Each row was made from one path, in order. Every step used is in the known rows, and no mark comes twice. Write each row's path.
(in the rows, 128 means zero)
Known rows
mero, mevu, fipab: [152 130 119  93 153 117 129 107 141 141 139 167 123 127 108 115 127 119
 136 139 136 140 116 112  91 122 155 137 111 153 112 154 136 155 160 145
 163 157 169 127 142]
zore, zosiv, nede, duze: [156 145 142 123 126 167  85 158  91  93  98 120 142 161 144 122 125 169
 120  87  94 119 172 157 141 152  94 123 125 140 169 102 124 107 132 127
  76 128 115 136 116]
nede, zosiv: [124 116 158 156 124  92 131 151 116  71 160 141  94 139 136 102  85 122
 138 130 164  94 101 113 102 159  93 186 118 139 113 145 136 141 123 135
 110 115 142 160 156]
zosiv, nede, duze: [153 135 132 140 108 137  84 130 108  95 102 110 139 113 130 123 118 146
 123  90  71 123 154 141 169 123 107 138 135 147 144 108 118 110 136 125
 108  94  98 126 134]
milak, nutu, butok, lavuz, mevu, fipab: [151 108 113  84 140 100 120 105 140 140 129  73 150 159 171 132 157 113
  72 121 147 225  87 126 121  85  99 129 149  92 127 121 110 183 156 129
  85  89 155 145 100]
butok, nutu, tafe, duze, nede: [164 120  92 202  98  54 188 100 127  51 142 130  84 115  95 122 151  98
 204  78 110 144 120 130 103 132 167 131 130 106 111 122  94  93 123 143
 147 175  83 122 111]
butok, lavuz, mevu: [128 118 116  89 125 145 132 102 141 121 140 114 128 162 181 105 121 115
 110 140 125 159 130 127 120 113  76 137 135 130 137  97 131 176 142 125
  90 128 129 144 131]
mevu, lavuz, butok, nutu: [123 117  39 159  83 150 133 109  67  78 114 158 135 119 119 143 126  79
 164 170 111  89 119 138 121  91 148 148 124 155 102 131 124 103 127  86
 137 120 145 137 161]
nela, nutu: [171 137  90  97  97 129 131 123 117  77 154 129 128 115 154 143 117 139
 145 127 137 148 123 117 123 146 122 153 137 159 129 112 129 161 142 132
 121 107 165 138 122]
butok, lavuz, mevu, fipab, tafe, duze: [134 130 190  99 149 131 178  97 156 187 142 102 132 129 136 149 163 114
  74 113 120 172 104 102 165  73  72 114 171  85 129  88 110 186 168 119
 161 160 117 123  79]
zosiv, nede, duze, tafe, nutu, nela: [110 125 129 142 112 159 103 139  98 143 104 149 134 106 133 167 128 130
 112  94  61 161 163 154 166 158 167 107 123 130 144 169 111 133  79 159
 106  86  77  95 101]
zore, zosiv, nede: [161 126 139 100 145 176  97 135  94  86 128 144 125 182 136  98 140 162
 116 118 118 132 156 169 122 155  97 145 110 164 164 116 145 135 132 136
  68 122 151 140 137]
mero, zore: [118 138 117 115 131 115  98  85 138  95 119 145 123 169 138 100 116 145
 103 164 131 118 119 178 143 183  93 150 137 150 125 116 137 110  85 152
  96 124 151 125 149]
nede, duze, tafe, fipab, mevu: [107 156 170 123 154 125 118 180 184 205 101 102 134 109 116 158 108 158
 105  70 127 103 170  95 104 120 155  82 112  97 144 119 132  71 150 118
 150 121  90  87 110]
tafe, duze, nede, zosiv, zore, gipo: [117 136 186 245  95  22 161 118 194  51 198 140  99  96  61 116  93  92
 177  84 193  67 116 155 129 149  56 209 139 109 132 140  64 137 146 195
 127 186  51 172 123]
zosiv, nede, duze, tafe, nutu, butok: [108 133 137 145 135 122  80 138  67 151  93 142 133 110 109 186 140 166
 109  87  71 151 141 154 151 158 189  84 146 127 137 152 132  99 103 115
 113  70  72 109  91]
mevu, fipab, tafe, duze, nede, zosiv: [113 160 232 201 142  50 154 151 161 108 181  93  95  76  70 117 144 106
 130  85 148  97  90  90 150 114  93 159 145  82  90 139  95 166 147 155
 169 170 105 141 111]
zosiv, zore: [146 118 130 121 105 108 137 118 174  90 143 138 142 130 145 104 117 117
 132 142 147 116 128 178 127 153 112 165 131 148 145 142 155 120 120 152
 118 133 135 123 165]
nutu, butok, lavuz, mevu, fipab: [145 113 132  74 153  89 105 109 128 153 117 113 145 165 158 118 156 114
  89 134 123 183  75 135 107 116  96 117 161 103  92 117 128 195 160 100
 119 120 135 149 113]
tafe, nutu: [127 113 107 125 124 142 151 102  91 120 137 162 108 137 150 124 134 128
 160 157 151 146 136 143 113 135 155 121 133 143 113 166 128 129  82 131
 109 114 145 134 126]
mero, zore, gipo: [115 138 113 148 112 114 101  68 134 115 117 181 137 178  92 112  97 150
 125 166 172 103 121 179 137 149  79 155 143 153 140 113  99 102  99 165
 104 134 118 143 124]
duze, nede: [130 139 112 156 115  93 106 122 158  75 158 100 128 117 106  75 123 113
 149 112 124 118 136 141 120 134 114 135 111 123  96 134 117 135 119 152
 103 148 134 141 159]
lavuz, butok, nutu, tafe: [165 145  35 143  77 139 171 107  72  83 105 198 101 126 153 129 120  98
 205 165 137 113 135 142  77 118 174 169 123 158 107 117 131  98  95 135
 133  99 133 119 137]
mero, zore, zosiv, nede, duze, tafe: [102 173 167 126 141 157  54 136 131 116  72 138 131 177 125 144 119 189
  57  92  79  97 171 194 159 205 103 115 118 155 209 107 128  85 126 167
  59 125 104  96  88]
lavuz, mevu: [144 125 122 107 112 137 128 102 141  96 132 105 120 153 154 141 118 118
 113 138 143 167 127 140 103 123  93 155 148 137 128 115 123 149 141 123
 113 121 132 133 134]
nutu, butok: [145 112 107 114 137  87 105 131  98 111 140 129 146 156 113 119 124 144
 120 138 131 144  93 155 114 166 128 120 143 118  91 122 153 112 100  95
 123 114 148 152 162]
nutu, milak: [143  69  97 106 142 146 132 150 163 153 140  97 121 143 129  89 101 124
 112 149 120 117 104 112 141 145 101 102 126 152 122 124 131 145 123 108
 123 148 186 170 144]
fipab, mevu: [130 153 113  89 140 156 152 124 148 126 113 139 137 134 131 124 116 137
 143 141 145 128 142 120 103 127 146 133 122 138 122 120 156 107 119 131
 136 114 122 122 177]
zosiv, nede, duze, tafe: [124 134 153 146 113 133  81 148 142 127  98 118 134 108  98 146 105 151
  78  59  57 112 152 140 161 139 136 122 118 154 170 126 120 100 164 137
 114  91  94 105 102]
nela, nutu, butok, lavuz, mevu, fipab: [172 137 110  51 131 102 105 111 113 129 128 112 149 131 185 157 163 126
 105 137 125 207  78 110 114 120 105 130 174 117 110 102 124 231 177 108
 131 102 144 150  83]
mero, mevu, fipab, tafe, duze, nede: [125 178 162 151 155 100 158 111 158 155 183 117 125  76  53 132 163 119
 145  98 117 142 133 100 150 103 145 116 123  91 104 123 110 149 154 156
 200 207 120 110 128]
butok, lavuz, mevu, fipab: [144 110 139  78 137 122 128 102 165 147 117 121 126 150 171  99 141 101
  90 134 126 163 103 122 110  87  83 136 144 126 118 123 109 206 179 130
 112 131 143 139 106]
nede, duze: [136 123 119 144 102 114 120 145 129 113 113 108 143 124 140 129 102 136
 127 100 111 118 144 129 137 135 115 119 136 120 121 113 117  96 117 118
 127 127 114 131 127]
butok, nutu: [163 115  89 146 111 107 145 121  95  94 136 168 104 145 113 133 121 110
 164 126 123 122 115 134  76 109 150 135 127 155 107 132 143  99 110 103
 129 124 140 128 141]
mero, zore, zosiv: [122 151 131 102 146 148  96 115 123  94 113 155 125 213 152  98 121 164
 104 164 154 117 136 197 116 207  82 130 125 140 153 107 144 107  84 154
  64 156 170 131 129]
nede, duze, tafe, fipab: [120 117 172 156 131  86  99 178 172 186 129  95 124 116 112 133 105 150
  81  66 110 103 148 120 121 136 120  85 113  99 137 126 114  82 147 112
 130 136 129 106  86]
zore, zosiv: [146 123 125 102 136 150 132 147 117 103 136 144 128 191 146  99 120 149
 121 129 156 127 139 157  92 166 105 124 107 138 142 124 143 125 120 130
  84 154 173 147 131]
butok, lavuz: [134 103 108 100 133 129 133 115 131 127 147 142 137 155 155  63 115 124
 116 131 120 118 124 131 133 126  97 121 110 133 121 110 140 149 123 130
  90 129 152 150 148]
zosiv, nede, duze, tafe, fipab, mevu: [122 162 179 119 160 148  82 167 161 187  94 101 127 102 107 151 131 169
 105  66  85 107 185 107 139 109 147 103 115 123 165 109 137  85 164 125
 133  94  72  78 119]
nede, zosiv, zore: [125 122 174 155 112  80 138 146 161  57 162 148 104 129 158 105  95 112
 145 143 179  85 111 154 110 177  94 209 124 149 146 158 157 138 122 167
 113 117 124 142 173]
mevu, fipab, tafe, duze: [151 125 191 130 145 106 170 119 149 172 146 125 136 112  82 145 154 122
  98 105 128 138  97 118 164  97 111 115 162 102 109 118 115 133 149 121
 188 159 141 117  99]

Which path is each row?
[109  93 123 138 137 181 107 158 130 193  96 105 106  96 124 156 116 154
 103 101  61 122 150 107 176 143 162  68 132 158 173 160 108 130 124 127
 112 108 112 131  74]
zosiv, nede, duze, tafe, nutu, milak
[103 113  64 134  97 160 119 103 104  91 116 123 161 115 136 113 117  94
 125 173 123  98 125 150 163 120 114 152 114 144 113 126 115 123 135 105
 119 120 160 149 165]
mevu, lavuz, butok
[ 79 100 149 116 171 143 111 147 178 175 110  94 147 125 101 138 137 138
  91 125 137 114 138  94 131 112 173  92  84 123 158 154 146  89 180 104
 154 145 126 100 139]
duze, tafe, fipab, mevu, lavuz
[124  93 142 100 157 184 156 138 124 233 122 124 126 110 138 123 156 133
 128 184 151 144 104  82 160  86 157  74 153 132 117 177 131 171  91 121
 168 139 180 139 101]
mevu, fipab, tafe, nutu, milak
[131 118 106  78 139 113 108 111 108 126 135 106 147 177 167 122 134 130
 101 146 120 180 102 142 114 142  87 119 148 107 111  87 149 168 126  94
  95 112 122 154 141]
nutu, butok, lavuz, mevu
[111 123 144 152 106 106 120 158 165 147 102 117 143 115 106 152  87 138
  81  72  98 105 142 131 128 148 141 102 117 130 141 128 118  85 145 133
 130 124 111 111  98]
nede, duze, tafe
[129 102 164 132 151  94 104 155 170 179 160 121 109 137  99 108 113 139
  80 100 134 113 126 130 101 139 123 107 105 124 132 145 138 111 151 123
 118 136 162 115 109]
duze, tafe, fipab
[123 125 147 105 132 161 156 118  90 186 136 168 151 119 146 136 168 111
 142 179 148 179 113 124 144 105 166 112 142 104  90 188 139 172  51 152
 165 118 144 105 125]
mevu, fipab, tafe, nutu, nela
[158 156  51 146  85 140 147 120  80  99 132 187 108 121 123 137 110  93
 176 155 129  91 135 155  83 107 135 162 134 157  84 106 131 107  98 107
 122 102 151 134 147]
lavuz, butok, nutu
[139 135 170 107 134 132 132 125 134 171 125 132 153 119 113 118 147 133
 105 145 144 129 104 114 138  84 136 125 139 127 113 143 143 140 130 130
 174 126 162 116 125]
mevu, fipab, tafe
[126 120 171 187  92  76 142 129 153  75 160 188 118 134 113 116  71 115
 161 146 220  71 112 151 106 139  83 221 132 153 156 153 116 132 129 181
 123 129  90 166 144]
nede, zosiv, zore, gipo
[ 81 120 120 129 136 103 120 141  84 190 104 150 152 133 142 149 124 155
 105  96  96 140 133 127 140 163 178  41 131  94 125 142 129 108  93 114
 100 103  94 127  84]
nede, duze, tafe, nutu, butok, lavuz
[109 155  40 128 110 186 155 112  85  94  85 162 147 107 127 164 133  90
 189 177 125  94 141 116 105  78 186 146 113 153 109 120 137  91 127  90
 155 105 113 119 181]
fipab, mevu, lavuz, butok, nutu
[108 112  16 116 126 212 157 144 113 145  87 123 137 106 126 148 117  90
 177 196 112  82 123  83 133  88 174 112 118 158 121 117 134 109 132  74
 161 131 148 151 178]
fipab, mevu, lavuz, butok, nutu, milak
[126 139 171  73 138 158 138 107 141 183 124 116 150 136 166 119 157 120
  87 154 137 165 111 103 140  60  96 124 149 114 136 112 139 193 157 131
 144 124 136 116 107]
butok, lavuz, mevu, fipab, tafe
[107 148 172 190 106  55 115 149 183  27 178 113 106  95 138  77 110  97
 166 119 164  77 123 157 114 173  93 207 109 128 126 161 137 151 121 189
  95 141 102 145 179]
duze, nede, zosiv, zore
[133 154 186 168 139  78 155 121 178 140 161  88 134  82  61 115 167 108
 119  81 118 130 110 119 167  94 111 113 151  82  93 126  93 151 146 146
 179 181 121 120 109]
mevu, fipab, tafe, duze, nede
[144 142 199 119 140 121 173 104 158 165 137  95 125 125 106 184 158 114
  87 113 135 180 104 116 147  83  92 133 186  97 125 105 106 157 164 114
 189 157 117 112  84]
lavuz, mevu, fipab, tafe, duze
[ 98 144  95 107 144 179 117 126 125 147 114 109 149 110 144 115 143 113
 152 184 151  97 156 118 143  94 127 141 110 113 109 112 131 112 141  93
 141 122 140 122 178]
tafe, fipab, mevu, lavuz, butok
[ 97 110 104 100 141 170 135 108 139 101  90 109 166 129 129 130 131 127
 134 156 131 127 129 106 149 114 167 123 105 137 141 141 144 104 150 108
 143 131 118 126 184]
fipab, mevu, lavuz
[112 141 165 100 175 131 127 157 186 199 129 122 117 132 103 131 120 148
 104 110 150 115 150 107  85 126 154 104  96 123 140 133 153  97 150 126
 138 123 133  96 133]
duze, tafe, fipab, mevu
[160 150  37 136  81 141 145 135  72 103 145 193 126 127 134 139 111  69
 176 164 109 120 128 161  90 128 130 164 130 134  63 117 129 130  57 125
 124 103 146 128 169]
lavuz, butok, nutu, nela
[129 103 103  89 145  96 105 123  97 133 147 137 152 166 140  83 128 139
 109 136 113 137  97 141 130 160 111 101 127 111  94 102 158 139 104 101
  99 117 146 162 159]
nutu, butok, lavuz
[160  90 132 123 134 104 132 125 132 129 134 120 107 152 161  75 143 141
 153 142 157 144 128 121 110 137 133 134 111 113 133 132 137 113 116 136
 125 139 152 119 126]
nutu, tafe, fipab
[141 115 124 155  90 103 138 101 168 111 142 178 156 137 101 119  99 120
 150 147 192 103 128 177 122 119  99 176 134 157 158 140 119 110 128 171
 129 141 103 145 137]
zosiv, zore, gipo
[132  91  92 129 146 136 153 121  99 112  82 129 125 139 149 128 173 129
 200 159 149 138 131  76  92  84 222 114  91 123 151 150 154  70 138  95
 175 140 100  92 152]
butok, nutu, tafe, fipab, mevu, lavuz
[130 143 166 128 129 157  84 174 124 126  92 128 137 152 113 145 114 173
  73  58  79 110 170 156 132 162 128 106 105 152 196 120 127  98 160 140
  82 124 110 112  85]
zore, zosiv, nede, duze, tafe
[136 124 184 151 138 110  60 165 147 168 120  95 118 107 103 132 124 160
  77  57  71 111 159 130 154 124 114 108 118 126 161 121 123  99 165 121
 116 107 105 100  89]
zosiv, nede, duze, tafe, fipab
[137 156 138  97 154 174  64 102  99  76 104 153 116 207 144  98 149 179
 102 155 115 118 149 210 144 196  75 155 124 167 176 103 146 122  97 164
  48 125 147 127 136]
mero, zore, zosiv, nede
[119 135 175 215 127  34 148 143 159  44 193  91  73 104  87 102 108 100
 149  73 134  94 108 122 130 170  73 173 128  96  91 127  85 144 137 150
 113 168 102 166 136]
tafe, duze, nede, zosiv
[131 156 149  94 155 151 137 115 119 185 145 165 147 111 101 132 139 140
 136 157 145 142 125  95 120  93 167 128 114 137 127 136 162 146 137 145
 193 150 164 105 148]
mero, mevu, fipab, tafe
[148 128 127  90 152 141 151 132 144 146 105 124 118 143 167  96 145 154
 175 151 173 143 150 102  96 125 164 130 106 116 142 121 152  98 117 141
 149 125 120 102 154]
nutu, tafe, fipab, mevu
[155 151 138 187  94  50 180 130 134   4 178 101  68  77 142 132 122 116
 197  85 150 137 106  88 136 191 115 193 127 114 135 119  83 173 151 186
 132 152  93 150  97]
nela, nutu, tafe, duze, nede, zosiv
[173  97  74  83 114 154 137 155 149 127 154  92 121 109 155 131 104 136
 132 150 122 140 105  89 150 154 108 117 144 166 138 109 125 179 143 117
 128 133 194 171 114]
nela, nutu, milak
[106 141 139 120 126 180 158 108  72 159 140 161 133 124 145 141 145 151
 156 179 161 148 146 123 144 108 164 108 137 123 127 152 156 117  58 130
 140 106 134 113 132]
fipab, tafe, nutu
[107 137 161  78 144 183 159  91 102 200 120 144 130 131 189 140 177 120
 124 172 158 185 126 102 137  55 138 106 159 109 129 148 131 202 117 135
 135 115 124 112  85]
butok, lavuz, mevu, fipab, tafe, nutu
[104  96 131 106 163 149 113 127 145 140 117  86 151 133 130 113 153 130
 136 156 149 125 137  94 136  99 143 112 101 111 132 141 146 100 150  92
 150 145 130 119 172]
tafe, fipab, mevu, lavuz
[ 70 110 157 139 153 136 101 168 172 181  82  74 165 107 112 160 126 145
  92  91 110 105 157  83 146 109 172  69  92  97 163 138 124  65 181  96
 159 145  85  91 121]
nede, duze, tafe, fipab, mevu, lavuz
[154 120 149 103 127 115 124 108 168 124 112 110 118 140 146 137 137 103
  98 129 141 168  99 134  89  94 100 155 157 138 110 143 111 179 175 127
 139 126 148 129 107]
lavuz, mevu, fipab
[ 94 127 126 151 127  95 114 149  90 168 100 142 141 122 117 188 119 156
 111  95 110 145 130 140 121 171 197  60 145 104 117 160 130  83  86 111
 129  99  96 118  83]
nede, duze, tafe, nutu, butok
[127 123 159 212 118  38 175 126 150  29 166  98  70 107 114  92 117 110
 177  85 149 115 107 111 130 183 112 177 117  99 118 135  87 137 132 179
 120 166  85 152 126]
nutu, tafe, duze, nede, zosiv
[139 134 198 130 156 144  62 190 131 168 116 106 118 153 117 128 136 178
  77  54  95 106 179 146 124 148 104  92 101 120 187 117 127  99 157 122
  82 135 122 110  74]
zore, zosiv, nede, duze, tafe, fipab
[139  94  44 178  85 119 198  86  77  62 103 152 113 115 120 158 147  76
 181 145 106 120 110 133 143 118 167 149 130 131 127 114  88  85 138 103
 165 150 109 127 116]
mevu, lavuz, butok, nutu, tafe, duze
[106 144 132 112 143 151 135 119  34 166 140 154 151 135 131 156 157 163
 154 180 155 170 118 133 138 134 177  91 158 103 101 140 174 110  37 100
 149  94 132 124 144]
fipab, tafe, nutu, butok
[ 95 126 133 159 109 129 139 140 125 161 101 147 123 107 128 173 107 140
 118  89 114 126 159 126 120 145 180  84 126 127 141 165 108  93 105 135
 121 112 102 106  74]
nede, duze, tafe, nutu
[159 118  31 134 103 164 150 151 109 150 133 149  99 119 125 125  95  91
 166 169 112  85 117 121 103 115 120 124 139 164  92 104 125 133 100  92
 134 121 180 166 143]
lavuz, butok, nutu, milak
[109 102 119 109 141 207 162 139 106 208 141 121 125 122 149 125 132 149
 143 192 146 140 126  86 169 116 153  75 145 134 136 146 152 140  60 115
 146 133 168 145 126]
fipab, tafe, nutu, milak
[109 144  23 119 100 189 156 123  77  97  99 169 164 115 141 161 130  64
 187 193 107 122 140 128 116 103 182 148 108 130  90 130 140 114  88 106
 155 110 111 114 205]
fipab, mevu, lavuz, butok, nutu, nela
[138 147 179  96 128 149 132 110 144 164 116 107 145 129 140 155 150 125
  98 153 154 174 109 116 122  69 115 145 163 119 130 124 136 168 155 126
 170 123 139 106 107]
lavuz, mevu, fipab, tafe
[109 144 158 192 120  67 110 152 141  46 172 107  92 107 119  76 100 111
 160 108 152  89 113 120 105 155  92 183 107 122  95 150 119 153 123 160
  96 136 118 163 164]
duze, nede, zosiv
[116 103   4 128 125 192 140 129  84 139 134 145 121 106 112 146 107  88
 181 201  99  95 124  89 131 109 173 118  96 171 126 123 135 130 138  83
 167 165 176 161 177]
mero, mevu, lavuz, butok, nutu, milak
[104 133 147 149 118 153 104 129 102 143  91 147 116  99 122 169 127 152
 115  82  77 130 172 139 154 136 170 103 128 153 161 161 111 110 121 148
 103  80  81  97  81]
zosiv, nede, duze, tafe, nutu
[120 161 161 175 121 100 157 120 150 119 181  85 132  92  70 119 142 125
 132  93 111 126 133 126 176 122 104 113 140  84 109  97 114 115 112 142
 151 176 107 122 136]
fipab, tafe, duze, nede
[155 145  88  56 116 124 111 112  91 101 149 110 144 146 192 164 143 142
 119 143 121 206 102 118 125 150  95 129 168 117 124  72 142 204 144  98
 104  96 131 156 112]
nela, nutu, butok, lavuz, mevu
[ 71 141 114 114 149 172 115 140 160 181 111 117 146 103 111 140 128 119
 107 153 136  84 158 114 131 106 154 118  88 123 137 131 136 101 168 108
 143 120 135 102 148]
duze, tafe, fipab, mevu, lavuz, butok
